Each row comes from the steps of one path. Every step used is in the known rows, and no mark comes twice. Write the path behind each row, first mark first.
Known rows:
k, q, n, g, x: [-1.92 -2.33 -0.18  0.41 -0.65  0.69 -1.59 -0.24  0.46 -3.61 -3.66 -3.04
 -1.37  3.65 -0.32  2.86 -0.25  1.80  0.04  0.10 -1.41 -0.07 -0.22]
e, q, x, g, k, w: [-1.77  1.40  1.04  0.59  3.94  2.53 -1.70 -3.98  0.43  3.68  1.40 -3.77
  0.41  0.27  0.98  1.53  0.91 -2.02 -2.22 -0.24  0.88  2.57  1.08]
x, g: [ 1.06  1.09  0.35  2.70  3.50  0.23  0.42  0.69  1.13  0.67 -2.88 -3.72
  0.37  2.18  2.23  2.28  1.29 -1.58  1.96 -1.34  0.07 -1.15 -2.39]
x, w, n: [ 0.73 -0.96  1.11 -3.05 -3.12 -1.50  2.74  3.54 -3.96  1.62  1.85  2.46
 -0.26 -0.35  1.85 -2.96 -0.84  0.79  1.70 -2.35  0.96 -0.97 -2.78]
q, x, g, k, w, n: [-1.57 -1.23  2.01  2.84  2.49  2.01 -1.69 -2.06  0.32 -2.21  0.33 -1.51
  1.63  2.12  1.73  3.09  2.27 -0.08 -3.32  1.99 -1.70  3.65  3.13]
w, n, g: [ 0.70 -2.73  1.13  2.09  0.48 -4.35  1.63  4.63  1.21  3.90 -3.04  2.16
  0.04 -3.84 -0.53 -1.45  0.03  1.67  3.01  0.77  1.59 -1.55 -0.85]
w, n, g, k, q: [ 1.88 -2.67  0.63  1.94 -0.30 -4.88  0.10  6.62  1.62  2.85 -2.99  0.24
  1.01 -3.47 -0.90 -1.13  0.54  1.44  2.31  1.85  0.24  2.37 -0.46]
k, w, n, g, x, q: [ 4.19 -2.12 -0.70  3.35  1.25 -2.85 -1.09  1.55  3.85  2.07 -1.31 -0.62
 -1.75 -3.04  0.36 -0.82 -0.10  0.67  1.31  4.02 -1.44  0.26  0.41]
e, q, n, g, k: [-1.25  1.41  1.18 -1.18  2.28  0.55 -1.37 -3.09  0.34  1.44  1.14 -0.73
 -0.15 -0.15 -2.10  0.18 -0.72 -1.33  0.23 -1.44  1.71  0.16 -1.12]
e, g, x, q, n: [-2.63  3.05  0.05  1.34  3.98  2.65 -1.19 -0.28  1.33 -0.20  0.49 -0.47
 -1.28 -3.06 -3.03 -0.96 -0.11 -0.09 -1.93 -0.71 -4.83 -4.71  1.36]
x, w: [ 1.58  2.51  1.19 -4.36 -3.30  0.11  2.06  0.95 -4.28 -0.40  1.58  0.53
 -0.49  3.12  2.49 -0.94 -1.64 -0.67  1.62 -3.55  0.93  0.24 -3.23]
q, e: [-1.42  0.49 -4.65  0.46  0.35  1.51  1.47 -5.98 -0.26 -1.58  3.42  1.71
  1.35  1.99  0.87  0.54 -0.31 -0.24  0.84 -1.38  2.23 -0.59 -1.01]
q, e, w, n, g: [-0.60 -1.59 -5.35  0.30 -2.24 -0.41  2.06 -3.13  0.54 -0.09  2.28  4.78
  0.48 -3.27  0.51 -5.07  0.49 -0.32  0.48  2.36  2.98 -3.74  0.98]
e, q, n, g: [-1.96  0.68  1.28 -1.20  2.54  0.52 -0.59 -4.09  0.31  1.99  0.24 -0.59
 -1.23 -0.36 -1.99 -0.01 -1.17 -0.74  0.87 -2.16  2.19 -2.19 -1.35]
w, n: [-1.89 -2.38  0.69  0.57  1.03 -3.21  1.98  3.89  1.05  3.60  0.64  1.23
  0.99 -3.95  0.08 -1.83  0.68  2.74  2.05  1.05  2.31 -0.72 -2.54]
e, q, n, g, k, w: [ 0.15  0.85  0.42 -0.30  2.30  0.23 -2.22 -3.64  1.02  0.97  1.35 -1.27
 -0.44  0.16 -1.77 -0.21 -1.04 -1.63  0.63 -0.13  1.10  1.05 -0.73]
q, e, g: [-1.84  1.24 -5.45  2.59  1.40  1.44  0.58 -4.88 -0.89 -1.28  2.29  2.24
  1.12 -0.83 -1.13 -2.20 -0.78 -1.06  0.93 -1.49 -1.12 -1.39  0.82]
n, g, k, q, e, w: [ 4.67  1.27 -1.50  0.83 -2.40 -1.95 -1.11  2.36  1.52 -1.01 -3.47 -1.94
  0.73  0.30  0.09  0.06 -0.08 -1.55  1.64  1.90 -0.16  3.96  1.07]
x, w, n, g, k, q: [ 3.17 -1.39  1.30 -2.08 -4.01 -2.79  1.29  5.59 -3.85  0.93 -1.50  1.26
 -0.32  0.24  0.99 -2.35 -0.64 -0.32  1.74 -1.84 -0.62  1.62 -1.51]
k, w, n, g: [ 4.59 -2.61 -0.91  3.73  0.54 -4.36 -0.62  1.83  2.95  1.46 -1.64 -0.19
 -0.90 -2.34  1.34 -1.78 -0.52  1.14  3.17  4.15 -0.34  2.18 -0.27]
w, n, g, x: [-0.08 -2.99  0.90  2.59  0.83 -3.23  1.00  4.40  1.31  3.35 -2.55  2.21
 -0.64 -3.17 -0.20 -0.53  0.60  2.04  0.31  1.16  0.53 -3.94  0.70]
g, x, w: [-0.44  1.45  0.55 -2.20 -1.66  2.93  0.52  0.01 -2.48 -0.78  2.33 -0.31
 -0.95  4.52  3.04  1.60 -0.44  1.21 -3.30 -2.00 -0.80 -4.56 -0.53]
n, g, k: [ 4.82  3.03  1.47  1.06 -0.42 -2.70 -1.02  3.36  1.39 -0.27 -2.83 -1.63
  1.23  1.12 -0.22  1.90 -0.50 -1.27  2.37  0.26 -0.16  4.08  0.13]
x, w, n, g, k: [ 3.40 -0.46  1.54 -2.18 -3.60 -2.58  1.81  4.80 -3.82  0.95 -0.08  2.55
 -0.07 -0.13  1.01 -2.77 -1.00 -0.59  1.59 -1.99 -0.05  0.75 -1.08]
g, x, w, n: [-1.26 -0.99  0.41 -1.38 -1.34  1.79  0.94  2.06 -2.36  0.61  2.30  1.17
 -0.80  2.13  2.66  0.35  0.28  1.90 -3.29 -1.14 -0.35 -5.18 -0.21]

Write each row's path:
[-0.98 -0.88  1.88 -0.47 -0.90  1.74 -1.09 -3.54 -1.95 -6.32 -0.17  2.81
 -1.42  4.99 -0.82  2.02 -0.97  0.42 -1.67 -1.19 -1.44 -4.80  1.04]
q, n, g, x, w
[ 1.37  2.68 -3.10  0.77  3.58  1.24  0.10 -1.99  3.11  1.48  2.81  0.03
 -0.02 -5.83 -4.00 -2.08  0.49 -2.93  0.81  0.38 -2.18  1.67 -0.03]
x, q, e, g, k, w, n
[-1.68 -0.85  1.83  0.53  0.63  1.55 -1.51 -3.74 -0.07 -5.86 -0.37  1.99
 -0.96  4.18 -1.13  2.74 -0.54  1.17 -1.40 -0.25 -1.00 -4.63  1.08]
q, n, g, x
[ 1.19  1.49 -2.65 -0.11 -0.64  0.03 -1.79  1.29  1.13 -2.04  2.23 -4.22
  3.47  2.34  0.26  1.56  0.70 -0.27  0.48  1.10 -0.42  8.57 -1.46]
g, k, q, e
[ 4.46  1.48 -1.03  1.73 -1.03 -2.27 -1.38  2.03  0.91 -0.88 -3.96 -2.14
  1.02  1.78 -0.33  2.24 -0.31 -1.30  1.97  0.33 -0.78  4.81  0.78]
n, g, k, q, e
[-0.85 -0.46  1.90  0.05  0.13 -0.04 -1.00 -3.48 -0.01 -5.36 -0.74  2.07
 -0.45  3.28 -1.83  1.66 -1.04  0.43  1.24 -0.51 -0.12 -2.06 -0.23]
q, n, g
[-2.69 -1.27  2.96 -1.89 -2.30  1.30  1.14 -1.44 -4.21 -0.95  0.18  3.03
 -0.34  1.67  1.38  0.68 -0.07  1.13 -2.73 -1.70 -0.09 -0.36  2.79]
q, x, w, n, g
[-2.14 -0.91 -5.73  2.42  0.50  2.27  0.57 -4.30 -2.58 -1.12  2.99  3.92
  0.15 -0.91 -0.53 -2.77 -0.24 -0.50 -1.57 -1.53 -2.18 -4.59  2.30]
q, e, g, x, w, n
[-3.44 -2.53  0.69 -1.91 -2.29  1.00  0.27  1.23 -2.38 -0.09 -2.15 -2.33
 -0.57  1.75  1.65  1.67  0.11  1.87 -1.17 -0.73 -0.48  3.12  0.23]
k, q, x, w, n
[ 4.11  0.43 -0.24  1.69  0.35 -2.84 -2.10  3.32  3.14 -0.92  3.69 -2.32
  3.35 -0.81  0.79 -0.88  0.57  0.46  1.31  4.75 -0.90  8.65 -1.41]
g, k, w, n
[ 1.64 -0.48 -0.06 -1.05 -3.21 -3.59  1.57  5.53  2.90  2.20 -0.13  1.95
  0.58 -6.68  0.74 -6.46  1.02  0.70  1.17  5.16  2.71 -1.61 -0.23]
e, w, n, g, k
[ 0.07  3.00  2.61 -2.27  2.66  1.68  0.30 -2.21  2.81 -1.44 -0.39  0.00
 -1.70 -1.46 -4.66  1.82 -0.11 -1.67  1.11 -1.23 -0.56 -1.28 -1.68]
x, q, n, g
[-3.94 -1.04  0.70 -0.90 -0.56  1.49 -0.53 -0.32 -0.12 -0.38 -2.47 -4.48
 -0.03  2.34  1.50  3.45  0.48  2.09 -0.89  0.21  0.04  3.83  0.04]
k, q, x
[-2.94 -0.02  2.15 -2.34  0.70  1.44  0.61 -2.54 -2.70  5.22  0.44  0.52
 -1.26 -1.39  0.13 -0.40 -0.55 -0.82 -1.76 -2.96  2.33 -1.04  1.13]
e, q, x, w, n, g
[-2.14 -2.53  0.89 -1.21 -2.62  0.17  0.08  1.59 -2.45  0.00 -3.91 -2.33
 -1.08  1.84  1.35  1.82 -0.06  1.48 -0.76 -0.98 -0.73  2.71  1.14]
k, q, x, w, n, g
[ 0.48 -1.15 -5.15  0.35 -2.56 -0.25  1.59 -2.23  0.89 -0.77  3.16  4.14
  1.17 -3.19  0.26 -4.76  0.87 -1.10  0.02  2.78  2.44 -1.52  1.34]
q, e, w, n, g, k
[ 2.53  2.98  2.14 -1.27  2.48  1.02 -1.20 -2.08  3.66 -2.65  0.38 -1.11
 -0.99 -1.50 -4.41  1.51 -0.09 -2.19  0.87  0.54 -1.71  1.77 -1.20]
x, q, n, g, k, w
[ 3.08  1.32  1.18  0.42 -1.63 -0.10  0.40  1.24 -1.52  0.01 -3.66  0.57
 -2.10  3.24  1.64  2.36 -1.04 -0.45 -0.58 -1.85 -0.87 -4.33  1.35]
n, g, x, w
[-0.52  1.94 -5.25  2.44  1.47  1.36 -0.63 -4.11 -0.60 -2.13  3.71  1.51
  2.32 -0.76 -1.39 -1.93 -0.39 -1.53  0.47 -0.51 -1.72  1.83  1.15]
q, e, g, k
[ 0.94 -0.80 -0.19 -1.07 -3.16 -3.30  2.17  4.83  2.52  2.82 -1.16  2.49
 -0.59 -6.88  0.88 -6.60  0.73  1.00  1.55  4.44  3.40 -3.83 -0.52]
e, w, n, g
[-1.95 -0.88  3.17 -2.10 -2.32  1.37  0.44 -0.60 -4.24 -1.65  1.03  2.64
  0.76  1.71  1.07  0.95  0.18  0.63 -3.19 -1.04 -0.42  1.86  3.01]
q, x, w, n, g, k
[-1.66  0.48  1.35 -1.91  1.27  1.92 -0.75 -4.06 -1.35  1.32  0.93  0.34
 -1.94  1.13 -1.19  0.22 -1.21 -1.00 -1.14 -2.77  1.24 -4.16 -0.51]
e, q, n, g, x, w
[-2.58  0.53  1.08 -0.82  2.78  1.65 -1.20 -3.95  0.27  1.87  0.72 -0.20
 -1.41  0.34 -1.67  0.81 -0.82 -0.41 -0.73 -1.80  1.80 -3.88 -0.39]
e, q, n, g, x
[-1.99  2.33 -1.64 -0.55  2.80  4.54  0.54 -3.50  2.50  0.40  2.90 -0.80
 -0.90  0.56 -0.47  3.25  0.82 -0.07 -3.73 -0.63 -0.54 -5.24  0.40]
g, x, q, e
[-1.78  2.47 -2.06 -1.24  1.34  4.60  0.67 -3.13  2.87  0.60  3.16 -0.23
 -1.03 -0.80 -0.04  0.86  1.11 -0.50 -4.15  0.57 -0.12 -6.07  0.77]
g, x, q, e, w
[ 2.60  2.12  0.71  2.62  3.06  0.30 -1.02  2.23  1.40 -0.44 -1.00 -4.61
  2.35  2.79  1.59  2.43  1.89 -2.39  1.10  0.01 -1.08  3.56 -1.79]
x, g, k
[-0.23 -0.13  1.21 -1.47 -1.74  0.21 -1.47  3.74 -0.93 -1.67  1.27 -3.27
  3.07  1.57  0.81  1.33  0.89  0.85 -1.50  1.22 -1.22  8.87  0.00]
g, k, q, x, w, n
[ 0.22 -3.19  1.42  2.32 -0.23 -3.45 -0.08  5.02  1.01  2.07 -2.81  0.59
  1.14 -3.04 -1.02 -0.10  0.94  1.81  0.83  2.05 -0.12  2.66  1.28]
w, n, g, k, q, x
[-2.82 -0.80  0.88 -2.44 -2.56  1.72 -0.12  0.04 -2.65 -0.98 -2.17 -3.58
 -0.59  3.52  1.98  2.61 -0.21  1.44 -1.29 -1.31 -0.64  3.60  0.15]
k, q, x, w
